Each row comes from the steps of one walk. Every step used is in the known rows, and no mark comes twice. Write the walk behind each row, first mark first.
Known rows:
u-g-s-m-r-n: [ 26  36 -51 -16  15  12  -8  21  22 -12  -6 -26  27  39  16 -26 -14 -27
   0   1  10]
f-h-n-r-m: [  8  -4 -36  -3   3 -41  21  24  -3 -15  -3  14   8  10   4   4  18  13
   5   9  -8]
m-s-u: [ -6   2   7   0  -4 -39 -22  -3 -14   1  13 -32  17  -2   9  11   4  -9
  10   2 -11]
g-h-n-r: [ 16 -16 -33  -9   3 -24  15   7   2  -5 -13  11  -4  27  30   6 -12  18
  22 -10 -11]
m-s-u-g-h: [ 13  -2  15  11 -23 -39 -21  21   2   4   9 -47  14  24  15   1  -7 -22
  12  15 -19]
w-m-s-u: [-10 -12   8  -5  -3 -11 -25   0 -21  12   7 -42  17   5  21   7  16  -6
  11  -6  15]
u-g-h-n-r-m: [ 22  -8 -39  -1  -4 -27  18  34  17  -3 -11   1   7  44  12  -6  -5   0
  -4   9  -9]
m-r-n-h-g-s-u: [ 14  41 -39 -25  -7 -17 -39  -6   4   7   0   1  32   7  39   9   9  -9
   6  18   9]
h-g-s-m-r: [ 14  16 -59 -22   9  17 -16   3  20  10 -21 -22  21  24  11 -13 -12 -15
  13   2  33]
h-n: [  6 -14 -16  -7  18 -20  13  10   0  -7   7  14  -7   5  13   0 -18  14
   6  -7   5]
f-h-g-s: [ 30   1 -19   7 -26 -15  16   0   5  14  -6  -8  12  -6  -2   8  -6 -18
  23  23  16]
r-n-h-g-s-u: [ 25  26 -38 -17 -18 -31 -21 -17  -5  21   5  -8  30 -10  46  19  10 -15
  18  20  23]
s-m: [ -2   0 -25 -11   9   4  -8   5  -1  -2  -8 -23   6   7  16 -10   4  -3
  12  -6  26]
f-h-n-r-m-s: [  5 -13 -41   5   4 -64   7  26  -6 -14   5   0  15  21 -11  12  15   9
  11  14 -19]
u-g-s-m-r-n-h: [ 22  29 -63 -17  12  -1 -28  23  17 -15   3 -16  21  29  29 -23   7 -12
  -7  13  12]
f-h-n: [  9 -13  -5   3   5 -34  18  23  -5 -19  10  14 -10  -4  12  -3  -5  14
  17   5  -1]
m-s-u-g: [  9   1   1  10  -8 -36 -18  17  -1  -1  18 -40  17   6   1  -2  -4 -19
  -5   7 -22]
h-g-s-u: [ 24  10 -23 -10 -17 -15   3 -16  -3  25  -4 -25  26 -10  27  15  -9 -24
  15   8  23]
n-r-m-s-u-g-h-f: [ 10   5 -29   5 -36 -53  -4  12   1  23   2 -51  41  39   8  -9  11 -22
   1  17  -7]
s-m-r: [-13  17 -26 -20  21  17 -28  16   7 -15 -11 -13   7  24  10 -23   5   4
   0  -9  11]
f-h-g: [ 10   4  -5  11 -21 -15  -4   8   8   8  -9   3   1  -6  -9   1   0  -3
  19  19   6]

Write each row's walk:
[  4  -5 -49 -12  16 -26  17  13   1  -5  -5  16  11  19   5   4   6  11
  -7  -2  -1]
h-n-r-m
[  1  15 -17  -6  -1 -18 -24  -1  -3  -4  10  16   4  -1  21   6  18  10
   3  13   1]
r-n-h
[ 16 -11 -38  -1   5 -37  23  17  -6 -17  -2  20  -3   1  13   1   4  23
  18  -5 -21]
f-h-n-r
[  3  -7   1   0 -24 -10  10  -7   1  19  -2 -13   4  19  13 -12 -10  -5
  20   5  21]
g-h-f
[ 25  16 -75 -19  -4 -16 -22 -11   7  20  -7 -18  25   6  37   6   5 -13
  27  18  48]
r-n-h-g-s-m
[ 17  -2 -34   7  -6 -77   4  42  -5 -15  14 -24  24  17   5   1  16  -5
   1  16 -30]
f-h-n-r-m-s-u-g
[  2 -14 -52  -5  17 -51   1  13   1  -3   3  -1  17  28 -10  13   2  10
  -1   1 -12]
h-n-r-m-s
[ 31  -1 -45  -4   1   5  15  14   9   4  -3 -41  16  13  15 -17 -10 -28
   2   3  26]
u-g-s-m
[ 14 -31   2   0  -4 -32 -11  32  -4   6  10 -43   7  35  39  -5 -12  -7
  21  -1  11]
w-m-s-u-g-h-n
[ 33  -2 -19   6 -10   1  22   9  10   4   5 -18  11   6   0  -6 -13 -25
 -10   9  -1]
u-g-s
[ 13  -3 -46  -3   9 -63   0  29   0  -5  11 -22  28  25   7   5   3  -6
  -9   4 -24]
h-n-r-m-s-u-g
[  1  12 -28  -7 -10 -26 -10 -11  -5  11  16  13  11  -3  19  -7  11   8
   4  11  18]
r-n-h-f
[ 18  39 -65 -26  11   9 -22  -2  23   8 -21 -19  33  33  18 -10 -18 -20
  22   3  33]
h-g-s-m-r-n
[ 19   2 -29  -9  -8 -41  10  31   3  -3  -5 -15  18  33  38  -2   5  -7
  -1   7  -8]
s-u-g-h-n-r-m
[-12  28 -54 -26  10  -9 -37   4   4  -2   5   0  19  23  28 -30  15  13
   5   2  31]
s-m-r-n-h-f
[ 26 -15 -34   0  -5 -60   0  24   1  -3   4 -28  14  31  31   4 -15   1
  21  -3 -34]
m-s-u-g-h-n-r
[ -7  38 -32 -23  23   9 -31  11  12 -16 -11  -9  18  31  17 -20   0  -1
  12  -7  10]
s-m-r-n
[ -1  -3 -41 -12  12 -63  -6  11 -13  -4   9 -18  29  19  15  18  12   4
   3  -1 -12]
h-n-r-m-s-u
[ 22  -6   3  -2  -6 -36   5  29   3  -6   8 -16  -1  19  44  -8 -21  -6
  13   4  -2]
s-u-g-h-n
[ -5  38  -7 -12  14   7 -23   7  12 -15  -4  14  12  24   0 -10  -4   1
  -2  -2 -18]
m-r-n
[  6 -19 -40  -3   3 -53  -2  16   4   1  -6  -8  14  47   5  15  -1   5
  17   9  -9]
g-h-n-r-m-s
[-11  32 -43 -27  20   0 -50  14   6 -19  -2   1  11  23  31 -16  22  13
   3   4  12]
s-m-r-n-h
[ 10 -19  -2  -6   3 -22  11  13   2  -5  -1   5 -11  23  27   1 -21   9
  25   0   9]
g-h-n
[ 10   8 -17   5 -26 -46 -19  22   3   7  -5 -47  32  40   8   7  17 -23
   0  19 -25]
n-r-m-s-u-g-h
[ 16  30 -48 -18  -1  -3 -32  -4  18   6  -4  17  20  17  13   5  -1  -3
   2  19   7]
m-r-n-h-g-s
